Each row was made from one walk, in order. Every step used is in the known rows, and no mark comes twice. Write each row's walk.
Known rows
J -> A -> U: [ 0.149  1.705 -1.722 -2.077  1.348  0.371  1.756  1.091  0.002 -0.435
  0.526 -0.064 -1.416  1.429 -0.080 -0.470 -0.649  3.806 -0.200]
H -> T: [ 0.672  0.851 -1.139  0.090 -1.090 -0.298  0.280  0.454  1.296 -0.913
 -0.282 -0.289  1.090  0.297  0.425  0.104 -0.292 -2.529  0.450]
A -> U -> J -> T -> M -> H: [ 0.686 -1.428  1.508  0.350  1.902  0.293  0.610  4.021  1.544 -1.106
  4.339 -0.426  2.642 -1.531 -1.055 -0.646 -0.665  0.833  0.539]
H -> T -> M: [-0.050  0.540 -0.721  1.552 -1.197 -0.431 -0.531  0.540  2.094 -0.795
  0.821 -1.407  2.700 -0.865  0.348  0.388 -1.708 -4.330 -0.655]
H -> T -> M -> A -> U: [-0.001  1.311 -1.646  0.539 -0.531 -0.483  0.846  2.744  1.544 -1.073
  1.413 -0.967  2.907 -0.643  1.847  1.662 -2.689 -3.603 -0.286]
A -> U -> H -> T: [ 0.753  1.282 -0.815  0.990 -1.441 -0.496  2.840  1.763  0.333 -2.638
  2.109  2.035  0.169  0.898  0.078 -0.634 -0.986  0.563  0.513]
T -> M -> J: [-0.595 -0.999  1.855  0.865  0.728  0.796 -0.827  0.486  0.921 -0.031
  0.375 -0.474  1.141 -2.075 -1.205 -1.510 -1.057 -1.501 -0.481]
M -> T: [-0.575  0.381  1.468 -0.699  1.210 -0.290  0.576  0.856  0.529 -0.892
 -0.307 -0.100  0.506 -1.493 -0.243 -0.776 -0.098 -2.099  0.967]
H -> A -> U -> J: [-1.772  0.447 -1.086 -0.879  0.823 -1.274  3.288  0.997 -1.208 -0.599
  0.637 -0.742  0.118  0.531 -1.078  0.625 -1.153  3.764  0.661]
A -> U -> J: [-1.374 -0.331  0.064 -1.133  1.643  0.374  1.712  2.464 -0.184 -0.387
  0.821 -0.236 -0.770 -0.189  0.117  0.135 -0.501  3.055  0.847]
U -> H -> T -> M -> A: [ 2.239 -0.444  0.012  2.070 -1.035 -0.780  0.931  1.555  2.099 -1.294
  1.677 -0.109  5.044 -1.091  0.953  0.357 -1.517 -5.633 -0.783]
H -> T -> M -> A: [ 1.056  0.044 -1.049  0.839 -0.445 -0.543 -0.326  1.598  2.371 -0.308
  0.451 -1.898  4.708 -0.995  1.596  1.044 -1.850 -6.075 -0.418]
U -> J -> A: [ 0.526 -1.066 -0.222 -2.372  2.973  0.423  1.134  0.885  1.220  0.480
 -0.934 -1.844  0.842  0.251 -0.557 -0.725  0.567  2.243 -0.012]
T -> M -> H -> A -> U: [-0.691  1.678 -0.138  0.254 -0.424 -1.025  1.882 -0.623 -1.472 -1.923
  3.538 -0.057  1.772 -0.646 -1.656  0.154 -1.870  0.499 -1.402]
T -> M -> J -> H -> A -> U: [-1.460  0.854 -1.466  1.076 -0.789 -1.493  0.647  1.416 -1.037 -0.886
  1.521  0.271  1.463 -0.750 -3.757 -1.148 -2.276  0.458 -0.483]
H -> A: [-0.293  0.837 -1.400  0.601 -0.736 -1.568  1.635 -1.432 -0.904 -0.108
 -0.262 -0.462  0.709  0.413 -0.920  0.475 -0.539  0.623 -0.078]
H -> T -> M -> J -> A -> U: [ 0.242  1.354 -0.788 -1.138  1.065  0.963  1.318  1.800  2.304 -1.499
  0.967 -0.886  1.308 -0.352 -0.793 -1.578 -1.923  0.284 -0.307]
U -> J: [-0.443 -1.669  0.712 -0.855  1.812  0.263  0.720  1.217  0.448  0.217
 -0.244 -1.139  0.840 -0.825 -0.488 -0.119  0.240  0.856  0.484]
A -> U -> J -> H -> T: [-0.104  0.310 -2.066 -0.416 -0.213 -0.971  0.944  3.807  0.772 -1.374
  0.492 -0.392  1.228  0.422 -1.637 -0.271 -0.349  0.305  1.233]
U -> J -> T -> M: [ 0.321 -2.427  0.787  1.998  1.366 -0.462 -0.742  3.314  2.898  0.963
  1.573 -2.050  2.971 -1.847 -0.078  0.185 -0.581 -1.582  0.725]
U -> J -> T -> M -> H: [ 1.731 -2.552  2.240  0.692  1.825  0.153 -0.743  2.613  2.317 -0.332
  3.108 -1.227  4.049 -2.240 -1.602 -0.883  0.099 -1.789  0.166]
H -> A -> U: [-1.356  1.936 -1.966  0.065 -0.820 -1.540  2.751  0.005 -1.680 -0.896
  1.033  0.533 -0.796  1.075 -0.440  0.865 -1.473  2.846  0.127]

Which walk is each row?
[ 0.702  1.187 -2.936  1.021 -1.278 -1.301 -0.362  3.842  1.112 -0.891
  1.432 -0.729  3.736 -0.327 -0.234  0.921 -2.258 -4.724 -0.257] => J -> H -> T -> M -> A -> U
[ 0.701  0.265 -0.405  1.693 -1.103 -1.765  2.867 -1.322 -1.178 -1.076
  1.122  1.029  1.407  0.497 -1.478 -0.532 -0.390  1.044 -0.319] => U -> H -> A
[ 1.163  1.129 -0.716 -1.178  0.797  0.091  2.842  1.137 -0.197 -1.349
  1.853  1.483 -0.558  1.366 -0.349 -1.327 -0.447  4.283 -0.345] => J -> A -> U -> H
[ 0.313  1.079 -0.379  2.219 -1.721 -0.497  1.941  1.865  1.196 -2.439
  3.221  1.017  1.917 -0.403  0.481 -0.234 -2.191 -1.691 -0.534] => A -> U -> H -> T -> M
[ 0.982 -1.558 -0.512 -0.521  2.496 -0.354  1.397  5.371  1.524  0.496
  1.404 -0.703  2.129 -0.241  0.894  1.020 -0.260  1.764  2.266] => M -> A -> U -> J -> T
[ 0.172  0.632  0.630  0.728 -0.432 -1.093  0.705 -1.896 -0.660 -1.300
  2.460 -0.642  3.441 -1.151 -1.929 -0.225 -1.153 -2.163 -1.579] => T -> M -> H -> A
[ 1.973 -0.866 -0.003  2.806  0.125 -0.944  1.585  4.271  1.731 -0.507
  4.417  0.803  3.362 -0.740  1.019  0.375 -1.803 -1.040  0.515] => J -> T -> M -> A -> U -> H
[-0.725 -0.577 -1.090 -0.620  0.870 -0.447  0.476  3.768 -0.524 -0.300
  0.643 -0.067  0.310 -0.086 -2.064 -0.487 -0.019  2.350  0.639] => A -> U -> J -> H
[ 0.743  1.084 -0.494  1.855 -0.644 -1.620  1.516  1.288 -0.006 -1.525
  4.533  0.270  2.788 -0.340 -1.710  0.173 -1.703  0.481 -0.149] => J -> T -> M -> H -> A -> U
[ 0.320  0.532  0.265  0.851 -0.624 -0.336  2.621  1.197 -0.878 -1.734
  2.481  2.277 -0.921  0.372  0.053 -0.571 -0.765  2.899  0.089] => A -> U -> H
[ 0.987 -0.319 -0.155 -0.395  1.326 -1.100  2.943  2.391 -0.248 -1.585
  3.131  0.234  1.670  0.063 -2.120 -0.238 -0.040  3.564  1.473] => M -> H -> A -> U -> J -> T
[-0.599  0.032 -1.857  0.923 -0.440 -1.223 -0.098  4.250  1.526 -1.133
  1.521 -1.404  2.904 -0.919 -1.322 -0.056 -1.768 -2.467  0.224] => A -> U -> J -> H -> T -> M
[ 0.694  0.113  1.229 -0.039  1.542  1.141  2.272  1.551  0.669 -1.645
  2.438  0.796  0.684 -0.633 -1.630 -2.754 -1.411  2.885 -0.955] => T -> M -> J -> A -> U -> H
[-0.267 -0.810 -1.787  0.291  0.221 -2.267  0.833  1.091 -0.781  0.185
 -0.407 -1.384  2.441  0.035 -3.207 -0.229  0.100  0.431  0.432] => U -> J -> H -> A
[ 1.456 -0.261 -0.671  0.234 -1.070 -0.185 -0.896  1.895  0.890 -1.175
 -0.941  0.645  1.789 -0.219 -2.995 -2.288  0.139 -2.169  0.909] => M -> J -> H -> T
[-0.352 -1.039 -0.037 -1.823  2.338  0.389  1.993  3.174  0.284  0.039
  0.488 -0.639  1.351 -0.420  0.877  1.069 -0.755  1.770  0.963] => M -> A -> U -> J
[ 0.629 -0.353  1.789  0.326  0.266  0.500 -0.970 -0.377  0.005 -1.042
  2.509 -0.443  2.681 -1.622 -0.994 -0.543 -0.721 -2.505 -1.477] => T -> M -> H
[ 1.984  2.006 -1.613 -0.937 -0.113 -0.233  3.293  1.618  1.001 -2.349
  1.741  1.055  0.464  1.808 -0.138 -1.401 -0.643  2.153 -0.180] => J -> A -> U -> H -> T
[ 0.458 -0.220  0.416  1.419  0.193 -0.336  1.719  2.282  0.130 -0.852
  3.299  0.605  2.482 -0.832  1.029  0.363 -2.160 -0.957 -0.704] => T -> M -> A -> U -> H
[ 1.757  0.836 -0.871  0.260 -0.588 -0.576  2.802  2.344  0.571 -2.214
  1.798  1.403  2.077  0.803  1.088  0.225 -1.142 -0.848  0.480] => M -> A -> U -> H -> T
[ 2.026  1.180 -0.061 -1.515  0.552  0.536  3.568  1.470  0.951 -2.629
  1.205  1.703  0.104  1.059 -1.352 -3.020 -0.437  2.808  0.379] => M -> J -> A -> U -> H -> T
[ 1.585 -1.635  1.027  0.862  0.740  0.479 -0.387  2.191  1.642  0.110
  0.482  0.858  0.466 -0.688 -1.394 -1.521  0.474  0.786  1.752] => M -> J -> T
